Known rows, with every step that occurs
nimigef vepi: 14.5	9.7	-16.2	-33.9	-16.1	16.8	37.9	16.4	28.4	1.4	-22.9	-19.5	4.2	28.7	22.6	-7.6	-3.9	29.5	-26.5	55.7	-1.3	26.3
nago pufu vepi: 23.9	1.8	-11.9	-27.9	-17.9	-7.4	54.8	17.4	47.9	9.7	-27.6	-20.2	22.3	23.9	7.0	-28.7	-10.3	3.4	-28.8	22.6	-11.7	31.2
nivip nago: 32.4	0.3	-3.5	-11.4	-12.0	-0.2	56.0	-15.9	43.5	-1.6	-42.0	-31.8	7.0	19.6	17.2	-6.7	22.6	21.8	-10.7	33.2	-0.4	13.3
devad nimigef pufu: 6.3	-3.6	-18.6	-33.0	-22.4	-40.4	38.8	33.4	6.2	-2.2	-33.2	-39.8	30.1	24.4	16.9	4.1	10.5	21.7	-36.5	70.2	10.8	29.6
devad nimigef: 3.9	3.3	-3.0	-27.8	-18.6	-42.8	34.6	33.9	34.7	0.1	-37.4	-36.0	28.9	19.7	5.8	-23.0	21.9	44.2	-26.7	45.8	-6.8	56.2
nago pufu: 3.9	-8.7	-9.7	-20.3	-19.8	-45.1	52.2	35.0	47.3	4.9	-40.4	-7.4	37.1	20.5	19.0	-8.8	9.8	31.8	-27.3	28.4	-3.3	42.1
pufu vepi nimigef devad: -9.4	23.0	-19.9	-15.9	-16.0	1.6	-17.8	4.5	38.2	-6.0	-30.3	-60.3	-18.6	28.3	7.4	-14.2	-1.3	-41.5	-7.1	-1.0	-33.1	21.4
nivip nago vepi nimigef devad: -1.0	34.0	-7.6	-6.9	-18.9	-32.3	-19.2	10.4	49.9	-12.8	-70.3	-52.1	13.7	21.9	21.2	8.2	18.1	-25.6	9.4	-24.1	-4.8	5.6
nivip nago pufu vepi nimigef: 14.9	24.6	-20.3	-1.3	-8.8	-16.7	37.7	1.3	54.6	9.4	-46.5	-66.2	16.0	32.3	13.6	-22.3	-8.9	-26.6	-19.3	-12.4	-13.3	-1.9
pufu nivip nago vepi nimigef: 5.0	47.9	-23.1	-24.4	-26.9	-17.3	-13.5	-7.3	70.8	-1.2	-46.3	-38.5	9.3	19.0	6.4	10.9	16.6	-13.9	30.9	-20.0	13.6	5.1
vepi nimigef devad: -31.0	12.5	-17.4	-7.8	-18.2	-34.8	-20.9	20.5	35.5	-10.4	-41.4	-46.7	-4.2	24.7	18.7	4.6	19.3	-14.8	-3.9	4.0	-23.0	32.9
pufu nivip nago vepi: 32.5	33.6	-6.9	-39.2	-30.8	-1.9	21.0	-20.0	71.2	-2.1	-44.6	-11.5	14.2	14.3	1.7	8.0	20.3	9.8	22.9	10.2	19.9	11.2
pufu nago nivip: 41.5	-7.4	-7.5	-22.4	-26.4	-0.4	28.4	-29.1	23.9	-17.3	-30.7	-5.0	20.5	27.3	13.8	-12.3	7.8	-1.5	-12.5	-1.8	-43.3	28.4
lema nimigef vepi: -10.3	9.8	-32.9	-30.0	-12.0	33.9	12.6	18.8	20.9	2.5	-39.8	-39.8	8.9	31.7	23.6	-17.2	-2.2	19.4	-30.3	13.3	-0.2	35.0
lema devad nimigef pufu nivip nago: -3.2	38.0	-6.1	-25.1	-30.4	-16.4	20.7	-10.4	27.0	-12.5	-39.8	-63.7	10.5	28.9	11.7	12.7	12.8	-11.8	-3.0	46.7	23.3	-6.3
lema devad nimigef vepi: -13.9	31.9	3.1	-26.2	-17.1	-0.6	21.2	48.6	20.0	-8.4	-38.0	-54.6	18.7	31.2	17.0	-37.8	-5.0	29.4	-30.7	43.2	-1.1	34.3
nivip pufu nago vepi: 73.7	11.1	-8.8	-26.7	-20.2	-20.0	25.7	12.3	48.8	-21.8	-63.4	17.9	29.7	9.9	-2.5	11.7	7.5	49.8	-7.5	8.4	-2.7	17.6
nivip pufu nago vepi nimigef: 46.6	24.7	-25.8	-11.9	-16.5	-35.0	-9.3	25.1	50.2	-20.2	-63.8	-8.4	26.8	13.9	-0.9	14.7	4.3	24.6	1.9	-20.8	-8.0	10.3
devad nimigef vepi nago nivip: 2.9	8.2	-18.0	-22.9	-18.9	-15.8	1.5	-17.3	11.3	-14.9	-28.2	-50.0	46.5	51.7	14.1	-45.2	-12.1	26.3	-45.7	25.7	-29.8	51.6
nago nivip: 3.1	-10.4	-9.1	-23.0	-26.6	19.9	17.8	-6.9	27.3	-10.8	0.7	-13.8	29.4	21.4	6.6	-20.3	8.8	13.2	-15.2	13.6	-23.6	26.2
nivip nago vepi nimigef: 13.6	25.5	-18.6	-9.4	-12.3	-19.8	9.0	17.8	52.2	-2.3	-56.6	-44.0	25.7	18.0	17.0	-7.8	15.4	-1.7	5.5	-18.6	8.0	5.3
nago vepi nimigef pufu nivip: -10.0	31.2	-48.1	-40.6	-34.3	-26.3	-23.3	22.0	38.0	-2.3	-24.5	-23.3	16.6	19.4	14.9	36.9	2.0	-30.5	17.4	11.7	29.1	3.1
vepi nago: 23.7	-19.3	-23.2	-13.1	-5.0	-25.7	28.1	-13.7	34.9	-6.3	-49.4	-20.1	14.5	29.1	19.9	-30.8	17.3	34.9	-22.2	26.1	-15.3	57.7
nivip pufu nago: 64.6	0.6	-11.7	-13.4	-15.5	-14.3	39.1	-10.1	40.3	-20.1	-50.1	6.1	8.4	15.9	-2.2	14.5	12.9	49.7	-15.1	28.7	-16.2	16.6
nivip pufu nago vepi nimigef lema: 32.6	47.0	-24.4	-14.8	-15.9	-18.7	-18.5	16.3	37.3	-16.7	-72.0	-19.8	38.8	22.9	-9.0	23.0	-6.0	28.3	-5.3	-30.4	-5.1	18.4
nimigef pufu vepi nago: 46.3	-15.3	-41.6	-26.3	-7.0	4.6	34.8	-28.4	9.0	-3.8	-30.6	-36.2	3.9	35.3	20.8	-20.3	-13.9	-15.8	-35.6	44.9	-5.6	19.8

Rows
-10.2	71.2	-23.2	-26.8	-26.9	-4.3	-22.7	-18.1	58.6	2.3	-52.8	-50.6	23.9	28.0	-3.0	17.5	6.1	-10.4	23.1	-30.2	16.5	13.5 -> pufu nivip nago vepi nimigef lema
-18.3	23.9	-15.2	-19.7	-23.1	-42.0	-34.3	41.8	44.3	-12.4	-56.5	-32.9	17.7	17.9	16.7	-0.1	13.0	-19.2	6.6	-16.3	-9.8	32.8 -> nago vepi nimigef devad
12.4	-20.9	-21.4	-11.3	-16.1	-2.2	5.1	-33.9	25.9	-16.9	-20.5	-19.6	34.1	34.1	13.3	-38.7	7.6	16.0	-22.8	3.9	-33.2	45.8 -> vepi nago nivip
4.9	1.0	-28.0	-22.5	-24.0	-62.0	23.2	-19.1	61.5	-0.5	-51.1	-7.3	26.2	34.9	15.1	-6.2	9.8	21.7	-8.6	16.6	-5.2	61.5 -> vepi nago pufu nivip
-26.9	-0.2	-17.6	-21.1	-18.9	-4.6	-12.6	8.4	27.5	-10.0	-59.5	-38.3	3.5	23.4	15.7	-3.6	24.4	-2.6	-15.4	-6.2	-17.3	46.4 -> lema nimigef devad
-4.0	14.9	-29.8	-13.9	-13.2	-25.1	22.6	33.0	48.6	10.4	-30.8	-47.4	19.4	27.6	10.1	-23.9	-13.2	-19.5	-21.9	-7.3	-17.4	25.5 -> nago pufu vepi nimigef
-4.1	17.6	-24.7	-47.9	-37.0	-42.1	19.3	6.8	25.5	-2.0	-20.4	-32.8	17.4	25.8	6.6	26.4	13.6	7.9	-11.4	69.9	18.3	28.6 -> devad nimigef pufu nivip
55.6	-0.3	-25.1	-11.4	-2.0	20.5	18.6	-32.3	44.2	-14.9	-25.9	-22.3	9.5	26.7	-14.8	-31.5	-8.2	42.8	-28.7	27.9	-15.0	23.8 -> nivip pufu vepi nago
42.1	11.4	-3.5	-16.0	-13.7	-4.5	71.6	-12.2	53.9	7.9	-43.1	-38.3	21.1	27.2	8.6	-22.8	-6.3	-6.7	-27.2	16.2	-7.7	6.6 -> nivip nago pufu vepi
-6.0	28.8	-24.5	-36.1	-26.9	-76.9	18.2	-4.2	49.3	2.0	-58.0	-37.4	38.4	51.9	17.5	-14.3	-8.7	34.1	-30.5	40.5	-2.3	67.3 -> devad nimigef vepi nago pufu nivip
30.8	-10.0	-23.4	-18.8	-14.4	28.8	9.1	-50.0	26.8	-12.4	-6.7	-33.8	20.8	37.1	1.4	-58.8	-13.3	-12.2	-24.4	-4.9	-41.5	34.1 -> pufu vepi nago nivip
27.6	2.9	-26.9	-10.1	-14.8	32.3	-5.7	-34.9	21.3	-28.4	-3.8	-16.5	34.9	42.0	0.0	-14.2	-19.9	48.5	-38.2	27.5	-20.2	11.2 -> nimigef vepi nago nivip pufu
33.8	8.4	-10.6	-21.4	-23.1	63.7	9.3	-27.2	36.0	-18.6	25.4	-16.5	23.9	19.5	-29.9	-20.3	-16.4	18.7	-23.0	16.1	-23.7	-6.3 -> nago nivip pufu vepi
-0.7	-0.6	-45.1	-17.2	-1.4	10.4	1.2	-9.9	15.9	-3.2	-63.4	-46.0	13.5	43.7	29.3	-33.1	-3.4	21.4	-37.1	0.6	-10.2	50.9 -> lema nimigef vepi nago
3.1	8.3	-18.3	-21.4	-12.3	-77.6	36.4	25.0	30.4	1.1	-70.4	-44.8	52.0	50.6	28.4	-33.6	-11.2	45.7	-56.5	41.4	-8.9	67.2 -> devad nimigef vepi nago pufu
0.4	48.3	-19.7	-4.9	-9.0	-3.5	26.9	-7.7	42.8	12.9	-51.3	-76.3	29.3	40.3	3.9	-11.3	-20.7	-25.2	-25.8	-22.9	-10.8	6.6 -> nivip nago pufu vepi nimigef lema
17.5	-0.3	-41.2	-13.2	-26.1	-15.1	-3.0	-14.1	-3.0	-17.8	-29.2	-35.6	19.6	35.9	30.2	21.4	-4.4	-49.3	-16.9	-4.2	-31.4	-6.7 -> vepi nimigef pufu nago nivip
36.2	-15.4	-39.9	-23.9	-17.5	30.8	10.4	-49.4	-1.9	-13.7	-3.0	-36.7	23.3	41.4	14.2	-29.1	-24.1	-37.5	-37.3	19.9	-23.5	5.9 -> nimigef pufu vepi nago nivip
-3.2	16.7	-27.0	-20.7	-16.9	-26.1	-8.4	48.6	46.8	-1.2	-42.7	-27.7	28.5	14.1	15.1	-14.2	11.3	7.2	4.0	-12.4	3.4	31.2 -> nago vepi nimigef
-6.3	45.2	-27.7	-8.8	-18.4	64.8	-37.0	-19.4	24.0	-14.8	15.2	-53.8	34.6	32.9	-35.1	-8.4	-30.2	-0.2	-22.6	-23.8	-28.1	-5.9 -> nago nivip pufu vepi nimigef lema
22.9	0.3	-2.4	-7.3	-15.2	-35.0	66.4	2.9	52.2	3.7	-55.7	-24.0	32.4	24.4	22.3	-1.7	13.8	22.7	-23.6	24.0	0.9	18.0 -> nivip nago pufu
-7.3	10.0	-15.3	-37.1	-34.4	-40.7	33.8	7.3	65.2	6.1	-29.3	0.4	21.1	21.6	6.8	12.8	11.8	21.6	-0.2	28.4	4.1	42.5 -> nago pufu nivip
12.8	28.6	-40.6	-40.5	-31.4	9.6	-1.0	-17.3	34.8	-2.6	-56.7	-34.4	20.2	21.1	15.3	31.1	10.7	-25.7	7.4	-6.0	39.1	-10.1 -> lema nimigef pufu nivip nago vepi
24.6	-2.6	-28.3	-21.7	-5.2	-6.0	27.0	-12.4	24.0	-5.4	-45.4	-27.1	9.3	41.7	30.4	-26.6	-6.4	32.1	-34.2	42.4	-10.3	44.4 -> nimigef vepi nago
-8.4	40.5	-29.0	-20.5	-9.1	26.0	-2.8	3.8	27.9	9.0	-23.2	-65.7	6.9	32.4	-5.3	-22.5	-15.1	-17.0	-17.4	-8.9	-17.3	28.8 -> pufu vepi nimigef lema
-8.6	-2.3	-45.0	-13.0	-15.3	-21.8	6.9	30.1	9.4	-1.2	-22.8	-42.6	11.2	24.2	30.2	21.1	4.7	-15.5	-18.4	34.3	6.8	3.0 -> vepi nimigef pufu
2.5	20.7	-7.5	-36.9	-18.8	-16.6	34.3	36.4	26.1	1.4	-33.7	-44.4	23.5	31.7	14.6	-19.8	-0.8	41.4	-36.9	63.7	-2.7	43.4 -> devad nimigef vepi
14.9	15.2	-18.5	-12.0	-17.4	0.2	-10.4	-20.2	17.6	-28.2	-17.0	-38.9	53.2	46.3	-7.3	-26.0	-16.7	60.1	-52.0	35.8	-20.8	29.3 -> devad nimigef vepi nago nivip pufu
-3.6	20.4	-9.2	-13.2	-6.6	-23.4	9.4	19.8	16.9	-14.5	-57.3	-61.5	23.9	44.5	23.7	-56.9	-7.6	33.1	-38.6	32.0	-9.5	53.2 -> lema devad nimigef vepi nago
24.7	-2.0	-31.7	-26.8	-20.9	-4.6	7.0	-32.0	-3.9	-13.7	-14.5	-60.7	42.8	45.4	4.8	-38.9	-20.5	-23.2	-48.4	28.9	-24.6	23.9 -> devad nimigef pufu vepi nago nivip
16.3	-2.7	-9.1	-13.2	-25.0	29.4	3.6	-11.5	34.1	-24.0	12.3	-1.8	37.7	16.4	-16.7	-1.2	4.5	47.2	-18.9	22.1	-14.4	6.0 -> nago nivip pufu
